Every row comes from one small tree of marks. Brackets hold a mark, then the marks that hang from it, in the order of their numbers. Every link used is in the known rows. Which tree was each row made from?
Known rows:
{J172 {J985 {J80 J972}}}: [-30.3 -39.1 -37.3  23.6  36.8  -8.4   0.4  -4.8  -9.1  16.8   9.3  29.4
   2.5   6.1  15.1  -0.8 -46.5 -16.1 -24.0  10.0  13.5   7.5  -6.6  -0.1
 -32.8  17.3 -12.2]
{J272 {J172 {J985 J80 {J302 J853}}} J582}: [-69.3 -17.7   2.9   1.4  46.6 -11.9  26.0 -29.4 -22.5  20.7   8.3   2.4
  57.4 -20.1  24.2 -12.4  -0.8  59.7  -5.2  39.0  -3.0  77.0 -32.6 -14.6
  32.2 -22.8  35.3]
{J985 J80 J172 J302}: [-27.5  46.4   4.5  27.1  32.2 -59.7 -21.6  43.2   9.1 -45.7  52.9   8.9
 -30.0  10.4  17.8 -10.0 -34.9  -3.0  27.0  12.3  28.1  44.2  -2.1  26.4
  41.1 -10.8 -56.2]
{J152 J853}: [-15.0 -24.5 -13.2  59.4  30.6   9.5  -0.2  49.0 -57.6  15.7 -36.2 -11.8
 -39.1  25.6  -4.7  43.7  -8.7 -13.4 -19.2 -10.8  14.7 -28.0  -1.2 -47.9
  10.0  30.3 -13.2]
{J152 {J853 J582} {J985 J172}}: [ 26.6  -6.2 -35.1  35.9 -42.2  26.7 -19.3  41.4 -61.7  43.4 -90.6   4.8
 -13.4 -15.7  25.9  18.7  -7.6 -16.3 -48.9  10.0 -14.3 -11.5 -16.0 -22.6
  17.2   9.7 -16.6]
{J80 {J985 J302 J582}}: [-23.4 -44.0  28.7  58.8  -9.5 -34.0 -27.0 -13.9  -7.3 -26.1  22.3   8.4
 -11.8  27.2  12.3  42.7 -30.7 -15.3  -3.5  28.8  10.8 -15.3  41.1 -36.5
 -41.9  39.5  15.7]
{J272 J172}: [-54.6 -23.8  15.1  21.7  45.7 -13.5  31.4  31.1 -48.6   8.6  14.3  -4.5
   2.1  22.0 -21.5  18.0 -11.8  20.1   5.7  14.9  -3.5   3.4   0.5 -42.0
  38.4  16.7  38.0]
{J272 J172 J582}: [-82.8 -23.2  -3.8  23.6  46.4  -9.7  40.7 -22.0 -51.5  25.1  12.1  -9.4
  43.6  29.7   2.9   4.2   2.2  54.6  12.4  14.6 -13.7  35.9 -11.3 -53.4
  34.4   2.5  56.7]
{J152 {J985 J80 J172 J302}}: [-14.3  -7.8  -5.7  20.3   4.7 -38.5 -30.9  16.3  13.0 -28.6  -2.5  20.4
  -5.7 -33.7  20.1   7.4 -29.2 -17.8 -18.4  27.9  16.0  28.9 -23.8  27.4
  30.3   2.4 -22.0]
{J80 J972 {J985 J172 J302 J582}}: [-47.6 -28.7  -7.2  58.9 -20.4 -18.7 -12.2 -12.7  12.0  16.8  43.2  33.8
  -4.3  42.8  31.7  40.6 -37.2  18.6   4.6   9.5  11.1   2.0  42.9 -46.1
 -65.7  28.7   9.6]
{J80 J972 J985}: [-74.5 -89.2 -31.4  84.2  15.7   2.3  -5.8 -19.7 -12.0  34.9  23.2  35.7
  -9.3  57.3  -3.2  67.5 -33.4 -10.2  -5.1   6.6   1.7 -37.7  35.1 -75.9
 -91.6  79.7  35.3]
{J853 J582}: [ -1.8 -20.3 -13.0  45.5   9.5 -20.5  -1.0  23.8 -79.9   8.5   1.3  -8.9
 -13.4  48.5  -3.6  26.0 -14.5 -18.9  -2.9   8.2 -14.2 -30.2  41.2 -57.9
  -7.7  40.4   7.2]
{J172 {J985 J302 J582}}: [  8.9 -23.6  22.9  -0.4  20.0 -39.6  -4.9   2.0 -11.0 -18.3  17.7   5.3
  11.8 -24.9  23.6   4.4 -32.7   0.3 -26.2  23.6  23.4  16.4  15.8  -7.0
  -4.7 -11.5   2.0]
{J272 {J172 {J985 J302}} J582}: [-70.5 -32.9   9.2  -1.4  50.0 -21.2  32.1 -28.8 -32.4  23.8  15.4   1.1
  64.6 -21.7  14.2  -0.7  -4.9  67.4  -1.6  28.9  -4.2  60.4 -16.9 -46.3
  28.6 -17.9  55.5]
{J266 J972 {J985 J172 J302}}: [-47.6 -14.0  62.6  -5.8  14.2   2.5   4.4  16.5 -34.2  -1.8 -12.1 -18.0
 -28.4 -11.9  -3.6 -20.6  -2.8   9.4  17.6 -34.5 -20.3 -35.1 -13.9   2.2
  85.7  68.2   6.3]
{J80 J972 {J985 J172 {J302 J853} J582}}: [-42.0 -24.2  -2.1  57.9 -22.8  -8.6 -12.9  -7.2  12.7  17.7  31.1  27.5
  -3.0  36.7  31.7  40.7 -16.9  11.3  -6.1  22.0  12.4  10.0  35.2 -32.5
 -61.5  27.4   9.0]
{J302 {J853 J582}}: [  0.7 -14.0   5.6  45.6  16.9  -1.2   0.6  34.9 -66.5   3.7 -19.1 -21.5
 -14.7  30.2  -6.6  27.6  23.7 -33.9 -25.6  32.0  -5.7 -11.5  21.4 -20.8
   5.8  38.2   8.5]
{J80 J972 {J985 J172 J302}}: [-69.1 -51.3 -11.0  67.1  10.2 -22.5 -16.4   0.5   9.3  18.9  48.2  38.1
  -7.0  30.7   8.2  57.8 -31.6   9.7   8.4  12.5  13.7  -4.2  36.6 -63.8
 -65.4  50.9  17.7]
{J172 {J985 J80}}: [-14.6 -27.8 -21.7  17.6  33.4 -15.6  -4.4   1.3 -16.2  -3.1  -0.9  17.7
  -1.9  -1.8   9.0 -12.2 -45.7 -32.6 -25.0  19.5  10.9   4.7  -7.8  17.1
 -14.2  14.1 -15.5]
{J172 {J985 J302}}: [-13.0 -46.6  20.6   8.3  51.2 -42.4  -8.0  14.6 -13.5 -15.5  21.7   9.8
   8.0 -37.9  -0.7  22.0 -27.6  -8.0 -21.1  25.6  26.2   9.6  10.2 -22.5
  -4.3  10.4  11.3]
{J266 {J985 J302 J582}}: [-33.4 -17.7  47.7  14.4   5.9 -29.6 -31.2 -24.9 -16.7 -20.7  -0.4 -17.2
 -32.1  10.4   0.5  11.0 -15.8 -10.7  -5.8   7.3   9.4 -23.3  19.3   3.8
  46.3  37.2  18.7]
{J302 J853}: [-19.7 -22.8  16.3  45.7  42.0  -6.9   2.8  34.9 -38.9 -12.0  -7.9 -19.5
 -19.7  21.1 -17.1  30.5  21.1 -38.7 -25.8  28.6  11.9  -9.4   6.7  -2.3
  12.4  38.4  10.8]

Write each row's tree:
[ -0.2 -19.8   5.0  13.0  33.6 -28.3 -18.4  14.6 -11.8 -13.8   5.7   9.8
   1.7 -30.9  18.7   2.8 -21.8 -16.9 -27.0  40.7  18.6  31.9  -4.3  11.0
  -3.6   4.1 -19.7] => {J172 {J985 J80 {J302 {J853 J582}}}}
[ 21.5   9.1 -27.8  34.7 -33.6   2.3 -38.8  43.4 -31.4  17.4 -66.3  12.5
 -21.3 -33.3  43.6  18.0 -17.7  -0.6 -34.8  17.0   2.1  24.4 -29.7  -5.4
  27.7  -5.7 -49.4] => {J152 {J853 J582} {J985 J80 J172 J302}}
[-29.8  40.5  27.2   6.1 -16.7 -27.6 -37.3 -17.8   2.4 -23.3   1.7  -4.6
 -39.8  20.2  21.5 -33.4 -31.6 -14.7   6.1   6.0   6.9   6.0   1.4  56.8
  60.7  10.5 -25.4] => {J266 {J985 J80 J172 J302 J582}}
[-63.1   6.9 -16.3  26.7   4.0   2.1 -24.2 -19.2  -9.5  17.2  -6.6  10.5
 -40.8  41.9  -0.7 -22.3 -32.6 -28.1   3.3  -7.0  -4.2 -19.1  -4.9  35.5
  30.9  45.9  -9.7] => {J266 {J985 {J80 J972} J172}}
[-72.6 -20.7  -1.5   1.6  46.9 -19.7  26.8 -32.3 -22.3  19.8  16.3   6.7
  57.2 -15.8  24.6 -12.8 -14.7  64.0   3.5  30.6  -3.0  71.3 -28.9 -24.9
  29.0 -23.0  36.3] => {J272 {J172 {J985 J80 J302}} J582}
[ 27.8   7.6 -23.8  26.9 -50.1  25.1 -12.5  27.2 -31.2  25.9 -84.5   2.3
 -14.2 -13.2  39.0   4.5 -13.4 -11.1 -53.1   3.6   2.7  -2.8 -25.0  11.4
  25.2 -13.6 -22.9] => {J152 J853 {J985 J172 J582}}
[-53.7 -43.3  -9.9  67.2  -1.8  -9.7 -17.2   7.0  -3.1  27.5  31.2  31.1
  -4.6  28.3  13.6  56.1 -11.6   5.6  -2.6  25.4   5.8   2.1  37.2 -57.7
 -65.0  50.4  16.0] => {J80 J972 {J985 J172 {J302 {J853 J582}}}}
[-52.8 -66.5 -28.0  75.1 -17.0   5.7  -3.6 -32.2  -9.7  31.5  18.7  31.8
  -5.2  69.2  20.2  50.6 -38.7  -1.6  -9.3   3.9  -0.5 -32.2  40.8 -59.1
 -89.9  56.9  27.6] => {J80 J972 {J985 J582}}
[-42.1 -32.7  29.5  -3.0  50.2 -22.9  22.9  24.9 -30.0   8.0  18.3   6.9
  21.5 -28.9  -9.6  12.5 -19.7  32.3  -7.1  28.9   5.6  28.1  -5.2 -37.3
  32.5  -2.7  38.2] => {J272 {J172 {J985 J302}}}
[-44.8  28.4  10.9  12.1 -13.2 -19.9 -31.9 -24.1   9.8  -4.4  12.6   5.8
 -36.2  26.9  27.2 -22.3 -33.2   0.2   7.1  -1.8   8.3   7.9   2.7  39.8
  41.6  14.6 -21.3] => {J266 {J985 {J80 J972} J172 J302 J582}}
[ -3.0 -55.7   2.6  41.8  14.4  -4.8 -29.9  36.7 -24.3   5.0 -57.2   2.4
 -17.4 -52.9  11.6  66.8  -3.7  -0.6 -46.2  15.9  21.8  -1.9 -28.4 -39.7
  20.6  19.5  -2.9] => {J152 J853 {J985 J302}}
[-12.8  69.0  -2.8  22.7 -12.0 -29.3  -7.3  25.0  24.7 -22.8  42.9   9.5
 -19.8  29.9  61.5 -16.8 -16.7  22.5   4.9  14.9  29.5  67.5  -0.5  47.0
  21.3 -37.8 -62.2] => {J985 {J80 J972} J172 {J302 J853} J582}
[-26.6 -16.6  13.9  -6.4  17.2  -3.2  32.9   8.7 -38.9  19.6  -0.7   4.7
  22.6  -1.6   3.6 -11.3 -25.8  24.6 -16.7  23.1  -5.7  17.7  -2.8 -15.8
  25.5 -13.3  34.8] => {J272 {J172 {J985 J582}}}
[ -5.2 -13.0  -4.2   9.2  15.8 -19.7  -7.1  -3.8  10.0  -4.1  15.5  17.2
   7.2 -15.6  42.2  -0.3 -28.6   5.3 -30.1  28.3  27.1  41.3  -4.4  19.8
 -17.5 -14.1 -23.4] => {J172 {J985 {J80 J972} {J302 J853} J582}}
[-60.6 -26.1 -11.4  51.6  61.7 -51.0 -15.1  18.0  11.4 -25.5  65.9  20.9
 -25.8  20.9  15.1  46.3 -34.8  19.4  20.6   4.2  37.4  28.2   2.0 -31.6
  -6.4  23.9 -30.3] => {J985 {J80 J972} J302}
[ 24.6  24.8 -40.8  30.8 -53.7  26.3 -20.5  22.1 -17.7  18.5 -83.6  10.4
 -23.0  -4.4  53.1 -13.6 -27.4 -17.5 -47.9   5.7   2.8  12.9 -40.8  41.2
  25.3 -19.8 -51.9] => {J152 J853 {J985 J80 J172 J582}}
[-27.3  -4.5   2.1  -3.5  15.8  -2.0  26.7   5.7 -29.2  15.1   0.8  10.7
  17.1   4.8  13.6 -23.7 -35.4  20.8 -12.5  23.1  -5.2  28.8 -14.1   3.8
  25.0 -17.2  14.9] => {J272 {J172 {J985 J80 J582}}}
[-26.2   8.4  65.1 -15.1 -18.1   6.1   8.0   4.1 -31.5  -5.6 -17.5 -22.0
 -25.1   1.4  20.1 -38.4  -6.7  17.7  13.0 -36.7 -22.1 -28.9  -7.5  18.5
  86.9  45.7  -3.1] => {J266 J972 {J985 J172 J302 J582}}
[-10.6  -0.7  31.1  47.2 -28.8 -23.2 -24.4   5.5  -0.6 -20.3  11.1   4.2
 -10.8  20.7  20.8  15.8 -14.3 -20.9  -9.1  39.8   8.0   5.3  33.3   1.7
 -23.4  18.3   1.2] => {J80 {J985 J172 {J302 J853} J582}}
[ 17.1 -47.5  -7.0  42.5  -9.5   1.7 -32.7  36.4 -51.4  20.4 -68.3   1.5
 -13.1 -42.8  21.5  63.4  -2.2   3.1 -45.8  18.8   4.2  -4.5 -12.6 -58.3
  12.0  20.6  -5.7] => {J152 {J853 J582} {J985 J302}}
[-33.0 -30.2  70.4  -3.0   0.1   4.7   6.2  -8.5 -36.3  -9.7 -17.1 -25.1
 -25.2   0.1  12.1 -10.7  -5.0  17.4   7.9 -34.8 -19.1 -42.1  -7.1  -5.6
  71.6  65.2  12.4] => {J266 J972 {J985 J302 J582}}
[-27.8  28.1  25.0  -5.4 -36.1  33.0  10.4 -10.5 -33.0   8.2 -39.7 -13.2
 -35.5  37.1  30.9 -73.0 -25.3  -6.7  10.1 -42.5 -36.5 -32.9 -25.9  60.0
  75.6  47.7 -29.0] => {J266 J972 {J985 J80 J172 J582}}
[-58.2 -23.3  13.7  32.8  23.2 -12.2 -39.0 -17.5 -11.1   3.2  -1.1  -0.7
 -37.2  13.1   1.3  22.1  -6.1 -13.6  -3.8  15.4   5.9  -5.0  -1.5   4.5
  27.1  57.3   0.7] => {J266 {J985 {J80 J972} {J302 {J853 J582}}}}
[-50.2   3.3  46.1  -1.9   9.3   4.2  -5.0  11.8 -19.9  -8.4 -10.3  -9.6
 -37.5  -2.7  10.1 -38.5 -16.4   3.9  23.8 -33.3 -19.2 -19.8 -30.0  32.0
  86.0  62.4 -23.6] => {J266 J972 {J985 J80 J172 J302}}
[ -8.9 -17.0 -33.9  14.0   3.4  -5.0   4.1 -17.5  -7.0  13.2   4.8  25.3
   5.7  18.2  38.1 -17.8 -52.1  -7.6 -27.8   8.5  10.7  13.6  -0.6  16.6
 -32.5  -4.3 -19.7] => {J172 {J985 {J80 J972} J582}}
[-18.7  62.3 -13.3  22.2  -8.6 -44.5  -8.0  17.4  22.8 -23.7  59.6  18.8
 -19.8  39.3  59.5 -17.1 -43.9  32.1  21.3  -2.3  29.1  56.2   8.0  27.5
  15.3 -36.2 -62.5] => {J985 {J80 J972} J172 J302 J582}
[  3.0  79.0  10.0  14.6 -13.5 -54.5 -16.3  25.5  13.3 -50.5  45.6   2.5
 -25.3  28.2  50.6 -35.0 -41.2   9.2  20.8   8.9  25.7  53.5   7.0  52.0
  41.3 -43.3 -68.4] => {J985 J80 J172 J302 J582}
[  2.2 -37.0  22.8   8.1  37.8 -30.4  -9.5  20.4 -25.3  -6.3   4.4   1.5
  11.6 -40.3   4.3  21.5  -8.5 -11.9 -32.1  39.7  18.1  16.2  11.2 -17.9
  -3.9  10.2  10.0] => {J172 {J985 {J302 {J853 J582}}}}
[-34.7 -55.7 -40.4  42.7  13.4  -6.1 -15.2  -9.0  -1.9   6.3 -17.6  27.8
  -3.7  -0.7  15.2  29.8 -32.1 -22.3 -30.1  14.3   7.6  -2.7 -23.4  -0.6
 -13.3  36.0   0.0] => {J152 {J985 {J80 J972}}}
[-27.2   7.6 -41.9  45.7  -3.3 -10.6   5.6 -11.0  -7.7  -1.1  25.2  14.9
 -22.0  76.9  43.3  -3.4 -46.2   2.6   2.2 -10.7  12.9   8.6   6.2   9.9
 -22.2   5.1 -36.9] => {J985 {J80 J972} J582}
[  5.1  81.3 -25.0  21.3 -34.3 -17.9  -0.3  14.5  -9.2 -22.3  13.1   4.0
 -26.9  66.5  47.3 -59.3 -46.9 -19.7   8.2  -1.3   4.4  24.8   3.4  68.4
  26.6 -29.8 -64.1] => {J985 J80 J172 J582}
[  7.0  53.5  34.2   7.7  -6.8 -57.2  -4.9  34.0  -6.4 -41.3  44.5  -9.0
 -12.1  14.2  31.7  -9.4 -21.4  16.7  11.2   8.4  24.6  31.9  28.2   9.1
  40.4 -34.4 -26.0] => {J985 J172 J302 J582}
[ 22.0  24.1 -16.2  25.8 -40.5   0.8 -32.1  30.3  -2.0  -0.3 -59.9   9.9
 -22.9 -30.6  56.0   3.9 -23.5   3.2 -38.9  12.4  17.9  32.9 -39.0  30.0
  35.4 -28.0 -55.5] => {J152 J853 {J985 J80 J172 J302 J582}}
[-15.4  28.1  38.7  20.7  36.1 -47.6  -9.3  58.8  -8.8 -35.4  34.3 -12.0
 -17.1 -13.2  -0.9  15.9  12.1  -5.7   2.2  28.9  28.5  33.0  11.4   7.2
  46.1  -3.0 -14.9] => {J985 J172 {J302 J853}}
[-44.8   7.8  51.9  -1.8   8.4  14.0  -4.7  16.0 -18.5  -6.7 -22.1 -16.8
 -37.7  -9.8  10.4 -37.9   2.7  -2.4  12.5 -21.7 -18.8 -11.6 -36.6  45.7
  90.9  61.4 -23.6] => {J266 J972 {J985 J80 J172 {J302 J853}}}
[-40.9 -14.4   7.9  -3.1  27.1 -15.4  23.3   7.0 -13.4  14.3  22.7  17.6
  20.9  -7.7  19.5  -3.6 -33.9  45.4  -6.1  21.9   6.9  43.9 -12.2 -16.0
  19.4 -20.8  14.7] => {J272 {J172 {J985 {J80 J972} J302 J582}}}
[  3.4   1.8 -43.7  39.3 -21.9  24.5 -24.5  34.5 -20.9  21.8 -77.7  15.6
 -26.4 -15.9  28.6   4.9 -22.3 -26.5 -43.1   8.4   5.7   5.8 -45.7  24.5
  26.0   3.0 -43.4] => {J152 J853 {J985 J80 J172}}
